Each row comes from the steps of one path. Every step used is in the known rows, and no mark comes twice. Write the path behind each row, first mark first.
Known rows
baneg vulu: [  9   7 -28  -2  -7  19   6 -24  -6   8 -66 -11 -12 -28 -17 -18 -19  49
 -26   8   8   2   6 -14  11 -14  31 -17  -3  48 -33  -8   4  -1  28  -4
   7 -34  12   5  -4  10 -37  -8   0]
zivip gekoga sido: [ -7  -6   3  38  17 -15   4   0  30   1 -25  -1 -21 -23  -2   6  12   9
  29  -4 -10  43  23  34  -5  17 -16 -17  -3  30 -21   8  -1  11 -26 -12
   8  33   0  -8  14  26  -1 -12  10]
raku zofan lokog: [ 13 -62 -34 -29   3 -22  50 -30  12 -24  21  -6  12  16  -1  30 -29 -27
  19 -12   5 -26 -40   9   3  -2 -32   3  15 -26  17  -7  44 -26  -6  -6
  -7   1  40  -7 -36  32 -19  -6  51]
lokog kuzo: [ 12  32  -2   3  -5 -12 -28 -10 -32   5 -25  -6  -6 -22 -10 -25 -12 -33
  10  21 -10 -16   5 -34  17   4  -6 -18   7 -26   9  -5 -18  11   3  21
  -5 -16   4  28 -28 -26  -8  11   3]
gekoga sido tasu neme: [ -3 -18  26   1  22   6  16  42  -3  12  17 -10   5 -32  -4   3  32 -17
  19   4   4  -2  18  -1 -24  20 -10 -23 -39  39 -31  20  17  26 -20   2
   7  32 -29  16  27 -29  -5  27  -3]
tasu neme: [  7 -10  18  16   3 -10   7  45 -24  18  29   1   8 -18 -21 -15  26 -14
  13  11   6  11   8  -5  -2  21  17 -28 -13   7 -17  15  21   8 -15   1
   6   8   4  21 -10 -29  -8  24  -8]
dizub tasu sido gekoga zivip: [-16  25  22   3  16 -40 -19 -22  -2   1 -24  22  -3  26  -1  31   9   1
  -6 -28 -26   1  34  -9 -17  -7  16  -1 -21   9  15 -25 -10 -16  33   3
   6  33 -22   0 -22   9  13 -14  -3]
pumibif raku dizub tasu sido: [  0  11  50  25   6  39  -5  24  12 -14  24   3  18  -2  10 -26  29  -4
  -3 -10  -1  22  -7   1  16  -8   5  11   0   5  10  18 -11  24 -18  -4
   0  -5  -9  35  31 -33  21 -27 -35]
gekoga vulu baneg: [  5  29 -23  19  13 -32  -6  -6  21  49  29   2  12  17  -5   2 -48  22
  -7   4   7   1 -27 -27 -13  13  31 -25  13   2 -52 -23   1 -12  -8  -4
  -2 -30  44 -20 -22  36   2 -27 -14]
vulu gekoga: [-11  42   3  11   3 -11 -13  31 -16   1 -31 -24  -5  76   3   5  -8  12
 -20  18  -1   7 -10  45   8  -8  -8  -3  21 -37   5   5  -9  -3  26  -5
   9   9  17 -20 -10   0 -10 -23 -15]
kuzo lokog zofan raku pumibif kuno: [  7  20  -2 -41 -41  18 -11 -46  21 -20  21  34   1  40 -26  37  -4 -14
 -38   8   1   8  -2  25  23  -3   5  32   4   3  48 -21  42 -38 -11  23
  17 -66  33 -19 -33  44 -36 -10   9]
baneg vulu gekoga zivip: [-15  58 -14   7  14 -36 -38   2  -1  13 -64   0  -6  45 -17  23 -37  20
 -31 -17 -13  -1  17  12  10 -13  47  -6  -8  -6  -6 -30  12 -37  51   5
  21 -12   2 -22 -23  26  -4 -39  -4]
fipu raku pumibif: [ 33 -20  17 -22 -53  44  -5  -8   6   0  36  11  10 -40  -9   2   9   1
 -34  -5  18  15   0 -26  28  -1 -12   4  16 -13  29  -3  -5 -18 -29  14
  13   2  -9  -3 -16   9  -9  30   7]
vulu baneg: [ 13  31   7  -7   2 -19   4 -11   8  33  30 -16  -5  50  -9  -7 -37  15
 -17  16  18   8 -19 -31   2  24  29 -20  25 -17 -19 -12 -10   1  -9 -18
  -4 -23  38   1 -24  32  -5 -28   2]
zipul neme tasu sido gekoga: [-12  -4  35 -17   4  -3  18   0 -26   4 -11 -17  13  16  27  -4  46  18
  16  20 -22   9  14   6 -33  -4 -27   4 -15   1   6   9  -2   1  25  18
  -1  68 -28  -1  -4 -28   9  22 -13]
zofan lokog kuzo: [ 16 -13  -1 -14  12 -28  -1 -14 -28   0  -3 -16  -2 -13 -11   3 -15 -54
  20  21   0 -26 -14 -31   2  13 -18 -21   8 -44  10   1   8   2  -8  21
 -12  -6  19  26 -40  -8 -22   6  16]
kuzo lokog zofan: [ 22  20 -53  13 -24  -3   7 -11 -19 -17 -79 -10 -26  27 -11  46 -55 -82
   1 -10   6   6 -32  -1  21 -17   5  -1  10  -4  -3  -6 -27  -1  12 -10
  10 -21  29 -27 -30  16 -10   6  -6]
raku pumibif: [ 30 -39  10 -39 -28  36  18 -40   6   1  31  23  33 -14 -15  19  -3  23
 -31   0  -5   0   9 -29  27   5 -35   9  19 -18  43 -22  15 -19 -23  20
   4   3  -1 -10 -14  28 -35  24   7]
lokog zofan raku: [ 24  73 -39  46 -47 -18 -16 -14  -6 -35 -18  -5 -28 -14 -16  14 -16 -29
   1   7  32 -30  -9   6  28  19  -4  -4  41   6   5  -1 -20 -31 -22 -10
  -6 -65  -2   5  -6  -8 -30 -29   4]
gekoga sido tasu: [-11 -18  -4 -30  19  18  20  -8  18 -14 -28 -15  -5   2  19  23   9  -1
   2  -6   6  -6  21  -9 -26  -2 -39  -2 -26  40 -15  -1 -15  29  -5  -4
   2  24 -36  -2  40   3  -5   1  19]
vulu gekoga sido tasu domim: [-40  -5   0 -39  -2  45  -7  22  20 -16  26   9  -3   7   1   3 -12   4
 -11 -14  -4 -19  16  21  -4 -24  -9   7   9  61 -18   5 -32  39   2 -31
  -7  28 -45  12  34  23  -5   8   3]
pumibif raku fipu: [-11 -21   8   0   7  14   6  20  -4   8  33  -8   0  -6  30 -13  13  26
   1  -4  12  17  -5 -28  -4 -15   6  -2 -24 -17  15  14  15  12   6  34
  13 -27  -4  -5  -4 -10   4   0  20]
lokog zofan: [ 19  41 -62  27 -30 -11  -5 -24 -20 -15 -66  -5 -31  23  -9  13 -31 -48
  13  -7   3 -14 -17  -6  19  -8  14  13  27   3   1  -9 -17   9   2 -12
  -1 -30   4 -18 -29   8  -8   0  -2]
zofan raku pumibif kuno: [  2  14  11 -45 -36  15 -11 -47  24 -15  48  39  10  38 -25  17  19  19
 -38  14   3   7  15  21  16   5   2  32   7   4  51 -21  52 -35 -15  23
  13 -64  23  -8 -27  38 -37 -14  14]
dizub tasu: [  1 -16 -10  21   9  10   2 -14  -4   4 -18  11 -23  30   6  12  -7  -1
 -16  -5  17   8  -1   9   0  -3   3  12 -10 -28  20  -3 -34  35  15 -10
 -18 -13  19  16   8  11  16 -10   4]
pumibif raku dizub tasu domim: [-31 -28  18 -14  -4  54 -27  -8  10 -10  43  31 -21 -19  -2 -25  -8  17
 -21 -22  14 -17   0  10  29 -17  34  14   8  14  20  -2 -39  45  -1 -20
 -25 -30  -9  34  37   7  27  -3  -4]
domim tasu: [  4  -3 -34 -39 -15  50  24   0  21 -31 -56 -12 -14  49  -9  -1  -7   9
  -5  20  19 -30  14   0 -28   0   1  27  14   4 -16   6 -18  22  -9 -13
 -12 -18  22  25 -10 -16  -2  -9  30]
raku dizub tasu sido gekoga zivip: [-13  16  34   2  20 -36 -19 -35  -2  -1 -18  22  -2  11   3  23  14  12
  -2 -30 -29  -3  27  -8  -8  -1  20  -3 -26   1  26 -27 -10 -15  30  11
   4  27 -21  -2  -4  -2  18 -22  -6]
zipul neme: [  3 -43 -20  -7  -2 -18  37   0 -18  26  24 -19  10   0  -2   4  42   1
  29  13  28   9  -1 -12  -1 -10  16 -16  -9 -22  13 -17  33  -2  27  25
   1 -27  24 -22  -6  -2  -4  11  14]
vulu gekoga sido: [-10  31  10  25  20 -27 -10  38  18  18 -23 -13  -9  37 -10  13  -7 -11
  10  -2  -6  24  -4  32   4   6 -25 -10  -3  27 -24  -3 -18  -3  -5 -16
  20  23 -10 -20  16  29  -3 -20 -22]
kuzo lokog zofan raku dizub: [ 29  14  10  21 -22   3  -8 -48  -4 -29  -8  -8 -19 -46  -6   0  -5  -1
   5  -5  21 -25 -31   7  47  26   3 -12   8 -27  33 -10 -23 -26 -18  15
  -6 -64  13  -9  43 -28 -12 -40  -8]
sido gekoga: [ -7 -12  16 -15   2 -23  10 -46 -32  -4 -35  -4 -20  15  11   6  31  34
  -4  13  -9  -8  19   5 -23   1 -23 -17  -7  10  16  -7 -23   9  27   5
  -9  34  -4  -8 -16 -15 -12  17   9]
dizub tasu neme zipul: [ 20 -31   0  34  29 -58 -20  15 -27  36  35  19   8 -19   0 -34  33 -12
  10  -9  12  38   6 -28  -1  14  39  26  -2 -41   7  25  27 -19  -9 -13
  -2  14 -13   4  10 -14  31  42 -45]
dizub raku: [  1  -6  19  28 -20  17  -8  33  -9 -10 -12  11 -19 -19 -26 -16  16  -6
 -19   7   9  29  19 -10  14   6   1  -5   6 -20  27 -10 -32  14  -4 -21
  -2 -38  31   0  12  -2  36  -5  10]
kuzo lokog zofan raku dizub tasu domim: [-13  -8  -1   2 -20  46 -17 -15   9 -19  34  29 -27 -25 -11   3 -31 -16
 -13 -25  13 -23 -19  24  37 -12  25  12  14  12  20   1 -57  31  -1 -26
 -26 -29  -2  22  36  16  11  -9  -9]
baneg vulu gekoga: [ -8  54  -7  13   3   8 -16  18 -13  10 -68 -30 -12  41  -4  -6 -23  43
 -36  21  -3   3 -13  47  13 -17  17  -9  11  -1 -21   5  -1  -5  45  -6
  10  -9  17 -20  -5   5 -27 -26 -22]

Which path is each row?
[ 45   6  -3  -9 -52  31   6 -41   9 -21  22  16  17 -40 -23  45 -26 -18
 -35   0  11 -18 -11 -11  46  14 -39   6  31 -15  43 -15   0 -48 -34  18
   4 -31   1 -14 -11  24 -48   9   0]	kuzo lokog zofan raku pumibif
[  2 -23  16  26  -7  19  26  31  -6  12  41   6  -3 -28  10 -13  18  18
  13  -6  -9  31  -1 -15  -4  -3  -9   3 -22 -37  33   9 -17  21   7  10
   2 -11  11 -20  11   6  12  -4  21]	dizub raku fipu
[  2  42  -1  10  13 -17   2  -9  27  36  16  -3  13  23   2   0 -30  30
   0  13  -8 -13 -21 -11 -37   9  19 -15  10  23 -60 -10  -9  -4  -6  -8
  -9   0  33 -13 -22  13   5 -23 -22]	domim tasu sido gekoga vulu baneg
[ 21 -25 -13   4  17 -40  -9  23 -15  19  16   7  15  -7  -7 -43  33  -8
  16   3  13  20  12 -30 -16  16  37  32  10 -26 -12  30  34 -24 -21 -15
   1  11 -11   9   0 -27  23  41 -31]	domim tasu neme zipul
[  6   3 -19  19 -37  17   0   0  18 -27 -13  20  -3 -33 -10 -27 -23  -4
  -1 -16 -20  -6 -12  17  40 -17 -17  16  13 -11  38 -19  -6 -11  10 -22
  -2 -32  37 -14  -6   3  39   1  42]	dizub raku zofan
[ -2 -19  17  -7  13  15  17  34 -19   2  14 -11   7 -23   1  -2  32  -7
   6  12   6  -8  17  -4 -21  15   2 -21 -29  11 -17  22  21  25  -9   7
   2  23 -17  19  14 -43  -8  27   3]	sido tasu neme
[ 19  33 -24  40 -26  -8  18  -5  -4  -6  38  -6 -11 -25  17  10  -7  -1
  26  -4   6 -11 -21  -5   6   7 -10   3   2 -19  17  16  -9 -10  -4  18
  -2 -31 -13 -17  -2   2 -34 -21  17]	lokog zofan raku fipu
[-11   8  36 -16   2   2   8  -1 -23  -7 -23 -11   7  26  26  -6  32  19
   5  17 -29  10  19   5 -31  -1 -32   8  -8   5   3  11 -14   3  16   8
   0  73 -32   8  -7 -28   8  18 -15]	neme tasu sido gekoga
[ 18  -9 -16 -12   2 -26   1 -27 -17  -8  -2  -9   2 -27  -6  -4 -32 -55
  26  10 -14 -41 -28 -18  15   3 -26 -11  10 -42  17  -3  17 -10  -1  19
 -14  -8  25  19 -46  -5 -13   9  31]	raku zofan lokog kuzo
[ 21 -27  -3  20  20 -65 -16  21 -29  32  37  14  21 -20  -4 -40  36 -11
  17  -5   8  39  10 -39   0  16  36  16   7 -29  -2  22  40 -34 -15  -9
   8  15 -16   0  -1 -18  18  46 -42]	tasu neme zipul
[-16 -19   1 -12  23  21  18 -17  24 -24 -40 -18 -16 -14  28  21  18  17
   7   0  -3   5  30  21 -30   3 -34  -5 -22  26 -14  12  -4  34  -8  -2
  -2  40 -28  -5  40  -1  -2  -4  26]	zivip gekoga sido tasu
[ -9   5  27   7  28  11   7  47  -4  17  -8 -21   0 -33  -4  -4  21   0
   6  10  -1  -5   9  19 -19  14   2 -24 -41  45 -44  25  19  21  -2   1
  10  30 -27   7  30 -27 -13  18 -15]	baneg vulu gekoga sido tasu neme
[-18  50  -7   5  14 -47 -37  14  -2   8 -37   5  -2  69 -13  33 -29  -2
 -21 -18 -12   2  18  12   6  -5  29  -2   0 -31  12 -30   6 -35  38   4
  20  -1   2 -21 -27  26   9 -36   2]	vulu gekoga zivip
[  9 -16   7  17  38 -57 -18  32 -17  29  22  -1  18 -12  11 -28  36 -10
  14  -5   2  30  10 -16 -13  12  17  21  -7 -20 -11  30  35 -23 -10 -10
  10  38 -39 -13  26 -19  21  40 -47]	vulu gekoga sido tasu neme zipul
[-12   5 -25  19  10  -7   3  -1  12   5 -25  18  28 -16  10  10  15  27
  18  -3 -27 -13   5  11 -48 -20 -18  -7 -11  53 -49  -9  -5  -4   7  12
  -4  22   1 -20  -9 -21  -2   6 -25]	domim tasu sido gekoga vulu
[ 20   0 -12  -4  -9 -22 -11  -9 -16 -10   2 -14 -11 -39  -4 -12 -26 -66
  25   7  -4 -33 -33 -17  16   0 -14 -12   9 -41  10   4   8 -10  -4  16
  -8  -8  21  21 -47 -16  -1  12  32]	fipu raku zofan lokog kuzo
[ -8  37   3  26  20 -16 -12  29  20  24 -48 -19 -14  12 -14   4 -18  10
  -2  -1  -7  21  -4  33   8  -2  -9 -13  -9  52 -42  -2 -13  -5   9 -15
  21  11  -9 -21  19  32 -16 -21 -26]	baneg vulu gekoga sido
[-16   1 -20  24  16 -19  -6   6  -2  17 -20  18  34 -18  20   8   9  26
  18  -3 -32   1   4   5 -42 -16 -21  -4 -19  30 -42 -13   3 -14  13  22
   2  36 -12 -25  -4 -15  10  11 -29]	neme tasu sido gekoga vulu
[ -7 -20  27  14  25   8  16  35   0   4   9 -11  -2 -45   3   0  38  -5
  21   9  -4   8  24  20 -25  23  -6 -26 -37  26 -30  30  24  29 -22   3
   3  43 -23  14  26 -31  -3  23   3]	zivip gekoga sido tasu neme
[  2  40   5  20  15 -34  -4 -10  15  46  31   2  17  14   3   0 -27  30
  -1   8 -11   1 -23 -16 -26  10  18 -28   9  20 -52 -15  -4  -8  -2  -5
  -3   3  28 -21 -22  21   0 -21 -29]	tasu sido gekoga vulu baneg
[-31 -19 -18 -47 -17  47 -16  28  -1  -6  24  17   3  22   0 -19 -33   5
 -10  -2  -2  -6  15  -5   4 -12  13  32  16   3  -4  -1 -21  17   2 -17
 -10  18 -32  30   7  23  22  19   9]	neme tasu domim
[ 17  -4   9  38   0  17  -7 -44   2 -14 -16   5 -37 -21   7  17 -13 -11
 -11 -11  26 -14 -31  24  32  14   7   8 -14 -46  40  -4 -47  14   2   3
 -23 -50  23   6  47 -10  16 -36 -10]	kuzo lokog zofan raku dizub tasu
[ -2 -30  41 -12   8  21 -24 -32  -4 -15  -6  -7 -11 -28  11 -40  24  40
 -15  -1  23  -7  -6 -20  34   9  21  -9 -10 -23  32 -12   5   0 -14  29
   3 -65   7   9  42 -45  24 -24  -2]	pumibif raku dizub
[ 10 -62 -17 -11  -3 -11  43  -9  13 -27  22   0   3  -5 -12  22 -22 -32
  12 -11   3 -17 -34  11   7   2 -31   4  13 -34  27  -6  31 -22  -8 -14
  -9 -11  51  -8 -24  29   4  -7  51]	dizub raku zofan lokog
[-34 -23 -13 -56 -15  55   3   1   5 -27  30  15   0   0   2  -2  -9  13
 -15 -12   3 -25  22  -2  -4 -26   1   7  16  45  -4   4 -26  42   4 -26
 -15  12 -34  25  20   9  -9  17  18]	sido tasu domim
[ -2  25  -1  12  20 -32   1   0  11  60  33 -10  22  13  15   0 -22  29
   9  15  -8   1 -25 -16 -34  12  23 -15  -6  -6 -49 -17  11 -15   9  12
  -5   8  24 -27 -16  16  19 -12 -24]	zipul neme tasu sido gekoga vulu baneg
[ -3   6  11  -9  -4  23  21  63  -2   7  22 -19  47  26  16 -16  23 -17
  25  13  -9  35   3 -13 -11  -8  -8  25  -2 -18 -10  16  24  -7  -1  15
  12  37 -25  17   5 -19  19   4 -20]	zipul neme tasu sido
[-31 -36 -20 -47 -15  38  -2  29  -5  10  39   8   9  10   2 -17 -12   5
   6   1   6  -6  10  -4   0 -17  23  27   6  -8   0  -5  -1  13  15  -2
 -10  10 -26  17  10  21  24  26  12]	zipul neme tasu domim
[-19   7   5 -19  24  16  10  10  15 -10 -38 -26  -7  29  24  25   5   2
  -6   1   0  -7  11  20 -26  -6 -41   0 -22  25 -15   5 -16  24   6  -4
   5  33 -35 -14  41   1  -5  -8   6]	vulu gekoga sido tasu
[  1 -61 -22 -30   7 -15  30 -17  15 -30  16 -11   4  11   4  21 -25 -26
   3  -9  18 -27 -36   1   6  -6 -21   2  11 -20  18  -4  54 -28 -10   3
  -1 -24  40   2 -34  18  -3  -4  51]	pumibif raku zofan lokog
[ -6  13  29 -21  -5  17  22 -10  -4 -25 -29 -10   1  27  11  -2  41  21
   5  18 -21 -12  20  14 -39  -6 -28   3   4  37  -7  16 -25  19   7  -6
  -8  55 -15  15 -13 -35 -10   8  -7]	domim tasu sido gekoga
[ -6   5 -26  -8 -23  13 -17 -11  21 -30 -19   5   1 -12  11 -29 -27   4
 -12 -14   0 -20 -15   6  40 -28  -2  12  11  10  20 -15  26 -22   7   0
  10 -47  23   2 -22 -13  31   4  41]	pumibif raku zofan
[-39 -23  -3 -33  -3  50  -1   4  26 -26  26  14 -10 -23   4   0  -2  14
  -1 -15  -5 -10  30  23  -9 -18  -5   3  10  61 -16  11 -24  45 -10 -31
 -13  33 -41  19  33  22  -3  12  18]	zivip gekoga sido tasu domim
[ 10 -36   6  23  36 -53 -11  13 -12  19  21   4  11 -41  14 -31  45   0
  21  -7  -1  40  23 -15 -18  17  21  16  -7 -18 -10  34  45 -17 -22  -9
   4  43 -33  -6  24 -22  23  45 -31]	zivip gekoga sido tasu neme zipul
[  7  10  40  25   4  33  10  15  12 -12  29   6  21   1   8 -19  26  -4
   8 -11 -12  23 -10   5  13  -5  -2  11   2   1   9  18 -19  26 -14  -9
  -4  12  -8  28  30 -23   9 -28 -36]	raku dizub tasu sido
